Known rows, with every step that occurs
T, Y: -0.03	-0.98	-1.40	+0.08	-1.18	+1.07	-0.32	-0.11	-2.86	+0.43	+0.97	+1.53	-0.60	+0.69	-3.17	-2.25	-2.18	+0.14	-1.06	-1.09	+2.26	+1.85	-0.31	+0.32	+1.54	+0.42	+0.73	+0.86	+1.09	-0.83
P, C, J, N: -1.72	-2.61	+1.12	-3.06	-1.66	-1.21	+0.12	-1.78	+1.28	+0.66	-1.40	+1.55	-1.52	-2.37	-3.70	-0.04	-0.04	-3.25	-1.46	+1.85	-1.08	+0.39	-0.82	+0.51	-3.59	+2.04	+1.77	-2.83	-1.85	-0.23
P, J, C, Y, T: -1.46	-0.15	-0.89	-1.92	-2.71	-0.60	-0.19	-1.11	-2.29	+0.34	+0.55	+0.87	+0.02	-0.68	-4.02	+1.36	-2.84	-2.98	-1.78	+2.19	+1.12	+0.76	+0.64	+0.11	+0.01	+1.33	-0.97	-1.26	-1.99	-0.45
Y, C, P: +0.14	-1.30	-2.21	-0.80	+0.81	-0.41	+0.67	+2.23	+0.03	+0.42	+1.73	+1.49	-1.45	+0.06	-3.25	-2.00	-4.33	+0.50	-0.03	-0.94	-0.22	+0.80	+1.00	-0.47	-2.15	+3.05	+0.50	-1.15	+0.99	-0.17
B, P, C: -0.97	+1.06	+0.74	-2.20	-1.63	-0.56	+1.60	-1.29	+0.62	+0.02	-0.19	+0.03	-1.70	-2.46	-3.90	+0.65	+2.10	+0.71	-0.61	+0.52	+0.98	+1.39	-1.64	+0.28	-0.05	-1.49	-1.04	-0.99	-0.43	-0.88
P, N, J: -3.10	+0.19	+3.83	-1.89	-2.95	-1.45	+1.00	-1.47	+1.21	+1.04	-0.15	-0.41	-3.22	-2.33	-4.37	+0.64	+1.57	-0.88	+0.33	+1.24	+0.50	+0.66	-3.43	+0.00	-0.93	-0.63	+3.31	-1.01	-0.50	-0.48
C, P: +0.10	-2.26	+0.15	-0.76	+0.21	-0.89	+0.40	+0.38	+1.02	-0.11	+1.61	+0.88	-1.23	-0.17	-3.45	-1.79	-1.29	-0.18	-0.55	-0.24	-0.84	+0.99	+1.08	-0.85	-1.51	+2.72	+1.81	-0.64	-0.39	+0.05
N, P: -0.99	+0.09	+1.52	-0.94	-1.50	-1.06	+0.51	-0.21	+0.74	+0.02	+0.00	+1.29	-1.28	-0.42	-4.62	+0.59	+2.41	+1.13	+0.32	+0.65	+0.33	-0.18	-2.92	-0.70	+0.74	-0.29	+0.67	+0.21	-0.61	-0.95
P, N, J, C, Y, T: -3.14	+0.69	+1.68	-2.32	-2.96	-0.91	-0.26	-1.41	-0.72	+0.68	-0.37	+0.85	-1.29	-1.56	-4.39	+1.62	-1.46	-2.50	-1.74	+2.21	+0.98	-0.24	-1.90	+0.45	-0.75	+0.31	+1.06	-1.50	-2.46	-0.64
T, Y, C: +0.11	-0.40	-3.41	-0.17	-0.36	+1.53	-0.08	+1.67	-3.28	+0.91	+1.15	+2.18	-0.70	+0.74	-3.05	-2.48	-4.99	+1.00	-0.49	-1.82	+2.63	+1.74	-0.24	+0.68	+1.05	+0.93	-0.06	+0.38	+2.33	-0.94
Y, C, J, P, N: -1.78	-1.84	+0.22	-3.27	-0.68	+0.22	+0.35	+1.73	+2.87	+0.17	-0.34	+1.32	-2.85	-1.37	-3.73	+0.24	-2.93	-1.27	+0.12	+0.92	-1.71	+0.46	+0.12	+0.38	-3.86	+0.83	+2.16	-1.77	+0.06	-0.31
B, P, N: -1.69	+0.71	+2.94	-2.02	-1.68	-0.54	+1.36	-0.50	+2.05	-0.36	+0.60	-1.17	-3.49	-2.02	-3.66	+1.20	+2.25	+0.64	+0.94	+0.40	+0.58	+1.19	-1.17	+0.84	-0.73	-3.44	+1.69	-0.56	-0.24	-0.18
B, P, J, N: -2.35	+0.40	+2.82	-3.67	-1.82	-1.28	+1.17	-0.32	+2.66	+0.33	-0.05	-1.54	-4.24	-2.37	-4.50	+1.78	+3.13	-0.14	+1.70	+1.50	+0.07	+0.78	-1.90	+1.18	-1.61	-2.48	+1.53	-1.44	+0.37	-0.62
B, P: -0.46	+0.71	+0.83	-1.00	-0.60	-0.35	+1.14	+0.17	+0.75	-0.26	+0.39	-0.60	-2.80	-0.75	-3.26	+0.41	+1.96	+1.42	+0.82	+0.27	+1.20	+1.32	-0.63	+0.18	+0.86	-2.03	-0.54	+0.26	+0.64	-0.54
P, N: -1.39	-0.59	+2.36	-0.88	-2.32	-0.59	+0.59	-0.67	+0.34	-0.49	+0.75	-0.01	-1.82	-1.22	-3.39	+0.81	+0.90	-0.97	-0.34	+0.21	+0.47	+0.91	-1.23	+0.22	-1.03	-0.77	+2.33	-0.96	-1.01	+0.16
J, N, P: -2.04	-0.29	+2.06	-2.56	-1.35	-1.37	-0.18	+0.43	+1.87	-0.41	-0.79	+1.59	-1.87	-0.21	-4.87	+1.72	+3.06	-0.12	+0.68	+1.07	-0.49	-1.59	-3.35	+0.28	-1.60	-0.53	+1.90	-1.08	-0.87	-0.81
B, P, J, C: -2.32	+1.23	+1.27	-3.70	-2.90	-1.21	+1.35	-0.73	+1.77	+0.17	-0.10	-0.41	-2.96	-2.46	-4.43	+2.12	+1.44	+0.11	+1.09	+1.83	+0.19	+0.57	-1.40	+0.08	-0.35	-1.45	-0.27	-1.25	+0.01	-0.84
P, C, Y, T: +0.26	-0.45	-1.55	-0.25	-1.33	+0.31	-0.16	-1.91	-3.66	+0.24	+0.55	+1.36	+1.80	-0.57	-3.43	-0.13	-2.43	-2.32	-3.74	+0.59	+2.14	+1.67	+0.53	+0.20	+0.54	+1.53	-1.96	-1.23	-2.66	-0.52
C, P, J: -0.76	-2.26	+1.57	-2.20	-1.24	-1.28	+1.11	-0.58	+2.03	+0.69	+1.83	-0.31	-2.46	-1.57	-4.49	-1.20	-1.04	-0.97	+0.06	+0.75	-1.31	+1.66	+0.67	-0.68	-2.32	+2.66	+2.82	-1.33	-0.51	-0.10
B, P, C, Y: -1.08	+0.18	+0.23	-2.26	-1.50	-0.32	+0.95	-2.38	-0.07	+0.26	-0.55	-0.38	-0.33	-1.45	-3.63	+0.71	+0.86	+0.02	-2.10	+1.06	+1.30	+1.72	-0.23	-0.03	+0.15	-1.65	-1.88	-1.06	-0.98	-0.37

Rows
-2.90	+0.92	+0.75	-2.37	-2.60	-1.83	+0.34	-1.00	+0.06	+0.85	-1.13	+1.78	-1.61	-1.30	-4.22	+1.44	+0.34	-0.75	-0.22	+2.05	+0.70	-0.71	-3.32	-1.02	+0.17	+1.57	+0.02	-0.83	-0.06	-1.01 -> N, J, C
-4.01	+0.02	+2.38	-3.41	-3.65	-1.67	-0.03	-2.49	+0.76	+0.80	-1.22	+0.40	-1.42	-1.54	-4.13	+2.11	-0.18	-2.17	-1.43	+2.51	+0.31	-0.57	-2.34	-0.43	-1.14	-0.09	+1.55	-1.66	-1.58	-0.21 -> P, N, J, C, Y
-1.43	-1.97	-1.75	-3.24	-0.57	+0.57	-0.02	+1.76	+0.08	+1.38	+1.46	+1.49	-2.21	-0.68	-4.46	-2.45	-5.20	-0.18	+0.04	-0.99	-0.02	+1.09	+0.22	+1.51	-2.89	+2.14	+2.87	-1.59	+1.67	-0.82 -> T, Y, C, P, J, N
-0.59	+0.33	+0.24	-1.25	-1.89	-0.24	+0.14	-1.80	-1.68	+0.45	-0.24	+1.86	+1.24	-1.02	-5.12	+0.57	+0.06	-0.86	-2.76	+1.07	+1.00	+0.40	-1.82	+0.05	+0.67	+0.52	-1.28	-0.99	-3.03	-1.25 -> N, P, C, Y, T
-3.95	+1.87	+3.28	-3.97	-3.10	-1.47	+1.37	-0.97	+3.04	+0.37	-0.96	-0.47	-3.88	-3.01	-4.66	+2.27	+2.63	+0.36	+0.92	+1.96	+0.10	-0.14	-3.57	+0.70	-1.02	-2.68	+1.57	-1.21	-0.41	-0.97 -> B, P, N, J, C
-3.07	+0.74	+2.13	-4.02	-2.83	-1.39	+0.95	-1.40	+2.44	+0.63	-1.55	+1.60	-1.39	-2.61	-5.62	+1.39	+2.27	-0.43	-1.03	+2.06	-0.43	-0.50	-4.80	-0.85	-1.56	+1.13	+0.43	-1.57	-0.53	-1.41 -> N, J, P, C
-1.83	-1.13	+1.74	-3.96	-0.98	-0.93	+0.92	-1.32	+2.91	+0.54	-1.30	+0.01	-3.13	-3.22	-3.84	+0.63	+1.72	-1.28	-0.15	+1.79	-0.77	+0.86	-0.97	+1.05	-2.96	-0.83	+1.11	-2.25	-1.16	-0.73 -> B, P, C, J, N
-0.20	-0.12	-2.60	-0.62	-1.16	+0.05	-1.11	+0.00	-3.40	-0.62	+0.40	+2.39	+1.31	+1.18	-2.93	+1.10	-3.48	-2.29	-2.74	+1.26	+1.72	-0.20	+1.44	-0.16	+0.97	+1.57	-2.51	-0.68	-2.06	-0.42 -> J, C, Y, T
-1.98	-2.75	+2.75	-3.39	-1.53	-0.37	+0.03	-0.30	+4.07	-0.40	-0.55	+0.67	-2.87	-1.71	-3.91	+0.43	+0.24	-2.15	-0.21	+2.03	-2.45	+0.44	+0.06	+0.20	-3.53	+0.31	+3.45	-1.45	-1.32	-0.21 -> C, J, P, N
-1.57	-2.02	-1.43	-2.74	-0.18	+0.86	-0.59	+1.69	+0.22	+1.62	-0.47	+2.55	-2.33	-0.17	-4.04	-2.12	-3.92	-0.11	+0.33	-0.22	+0.25	+0.32	-1.04	+1.55	-1.75	+0.78	+2.33	-0.61	+1.18	-1.46 -> T, Y, C, J, N, P
-0.17	-2.14	-3.05	-0.58	+0.08	+1.48	-0.33	+1.26	-2.13	+1.67	+0.65	+2.03	-1.62	+0.20	-2.63	-3.42	-6.10	-0.36	-0.32	-0.92	+1.30	+2.28	+1.28	+0.87	-0.26	+1.86	+1.18	+0.20	+1.91	-1.00 -> T, Y, C, J
-2.64	-1.61	+3.56	-2.66	-1.59	-1.66	+1.01	-0.87	+3.15	+1.00	+0.88	-0.23	-3.11	-2.31	-4.84	-1.09	-0.13	-0.67	+0.05	+0.79	-1.34	+0.66	-1.50	-0.34	-3.03	+1.45	+4.59	-1.47	-0.92	-0.26 -> C, P, N, J
-0.92	-2.49	-2.44	-1.87	+0.39	+1.16	-0.71	+1.68	-1.21	+1.32	-0.01	+2.23	-2.12	+0.09	-2.86	-2.55	-5.51	-1.05	-0.14	-0.63	+0.72	+1.07	+0.50	+1.56	-1.85	+1.55	+2.03	-0.81	+1.58	-0.90 -> T, Y, C, J, N
-1.36	-0.95	-1.85	-1.67	-1.90	-0.91	-0.93	-1.38	-1.83	-0.48	-0.59	+2.07	+1.18	+1.21	-2.84	+1.38	-1.86	-1.95	-2.48	+1.63	+0.95	-0.56	+0.76	-1.18	+0.43	+1.20	-1.92	-0.89	-1.21	+0.18 -> J, C, Y
-2.17	-0.92	+2.35	-2.93	-2.42	-1.60	+0.48	-0.60	+1.03	+0.39	+0.00	-0.20	-2.88	-1.60	-4.38	+1.56	+1.52	-2.02	+0.60	+1.61	-0.09	+0.28	-1.94	+0.56	-2.31	+0.40	+2.26	-1.89	-0.34	-0.09 -> P, J, N
-0.59	-1.64	-2.20	-1.97	-0.78	+1.01	+0.50	+1.31	-0.87	+1.71	+2.06	+1.19	-1.60	-0.69	-4.31	-3.41	-6.07	+0.40	-0.38	-1.36	+0.61	+2.12	+0.82	+0.81	-1.36	+2.51	+1.88	-0.60	+2.04	-0.88 -> T, Y, C, P, J
-2.29	-0.68	+0.89	-2.45	-0.57	-1.11	+1.15	+1.28	+2.17	+1.35	+0.86	+0.53	-3.18	-2.07	-4.44	-1.17	-3.05	+0.11	+0.56	-0.07	-0.72	+0.43	-1.33	+0.00	-3.48	+1.81	+3.02	-1.77	+0.54	-0.46 -> Y, C, P, N, J
-2.00	+0.61	+0.66	-2.74	-3.13	-0.93	+0.02	-1.02	-0.48	+0.52	-0.14	+1.46	-0.33	-1.00	-5.70	+1.91	-0.59	-1.38	-1.13	+2.42	+0.35	-0.46	-1.70	-0.06	+0.17	+0.44	-0.37	-1.06	-2.46	-1.25 -> N, P, J, C, Y, T
-1.41	+1.03	+0.07	-2.77	-2.00	-0.41	+0.60	-0.37	-0.55	+0.30	+0.48	-0.45	-1.68	-1.47	-4.36	+1.71	-1.01	-0.89	-0.54	+2.13	+1.15	+1.12	+0.44	+0.82	+0.51	-1.31	-1.70	-1.05	-1.09	-0.85 -> B, P, J, C, Y, T
-0.54	-0.34	-0.83	-2.43	-1.47	+0.41	-0.26	-1.10	-0.61	-0.69	-0.21	+2.09	+1.45	-0.55	-4.58	+1.24	-1.28	-1.79	-3.46	+1.30	+0.33	+0.23	-0.14	-0.02	-0.78	+1.14	-1.97	-1.66	-2.36	-0.72 -> J, P, C, Y, T
-1.26	-0.04	+0.32	-3.24	-2.28	-0.50	+0.52	-0.91	+1.77	-0.86	-0.63	+2.26	+0.24	-1.58	-4.70	+1.70	+1.41	-0.64	-1.94	+1.01	-0.77	-0.45	-2.28	-0.64	-1.83	+0.81	-0.75	-1.76	-0.99	-0.72 -> J, P, C
-3.02	+0.12	+1.51	-3.74	-3.80	-1.72	+0.19	-2.06	+1.00	+0.65	-0.96	+1.12	-0.43	-1.07	-5.51	+2.39	+0.91	-1.03	-0.85	+2.80	-0.31	-0.71	-2.28	-1.10	-0.17	+0.22	-0.04	-1.10	-1.74	-0.89 -> N, P, J, C, Y
-1.58	-1.42	+1.91	-2.58	-2.30	-1.12	+0.79	-2.08	+1.82	+1.14	-1.12	+1.86	-1.09	-2.61	-4.92	-0.06	+1.45	-1.03	-0.89	+1.71	-1.05	+0.47	-2.58	-0.62	-1.32	+1.24	+1.35	-1.48	-2.14	-1.25 -> N, P, C, J
-1.48	+0.73	+2.28	-2.27	-1.91	-0.90	+1.80	-0.78	+1.58	+0.61	+0.56	-1.81	-3.71	-2.40	-4.35	+0.78	+2.31	+0.69	+1.27	+0.99	+0.81	+2.02	-1.24	+0.44	+0.02	-2.18	+0.61	-0.55	+0.62	-0.65 -> B, P, J
-2.90	+0.63	+2.08	-3.56	-4.01	-1.94	+0.68	-0.98	+1.79	+0.42	-0.59	+1.53	-1.55	-1.94	-5.88	+2.57	+1.88	-0.32	+0.38	+2.46	-0.53	-1.08	-3.66	-0.91	-0.67	+0.31	+0.79	-1.18	-1.17	-1.27 -> N, P, J, C
-2.25	+0.63	+0.86	-3.17	-1.89	-0.56	+0.23	-1.69	+0.30	+0.78	-1.12	+1.45	+0.02	-1.77	-5.45	+0.91	-0.43	-1.62	-2.55	+2.06	+0.46	+0.12	-2.69	-0.15	-0.53	+1.33	-0.98	-1.43	-1.80	-1.35 -> N, J, P, C, Y, T
-1.70	-0.11	+0.84	-2.78	-1.53	-0.74	-0.53	-0.87	-0.45	+0.07	-0.95	+2.10	+0.35	-0.93	-5.22	+1.56	+0.90	-1.76	-2.13	+1.41	+0.44	-1.13	-2.42	+0.93	-1.68	+0.19	+0.02	-2.24	-3.03	-1.03 -> J, N, P, C, Y, T
-0.87	-1.20	-0.60	-1.26	-2.07	-0.52	+0.02	-3.14	-2.00	+0.30	-0.52	+0.99	+1.47	-0.56	-3.35	+0.32	-0.81	-1.81	-3.33	+1.01	+1.38	+1.22	-0.06	-0.85	-0.16	+1.17	-1.37	-1.47	-1.69	+0.04 -> P, C, Y
-0.85	-1.28	-1.22	-2.39	-1.09	-1.22	-0.12	+0.37	+0.95	-0.67	+0.76	+2.62	-0.37	-0.18	-3.66	+0.01	-2.08	-0.93	-1.04	+0.91	-1.08	-0.82	+0.68	-1.24	-1.81	+3.06	+0.40	-1.33	-1.01	-0.09 -> J, C, P
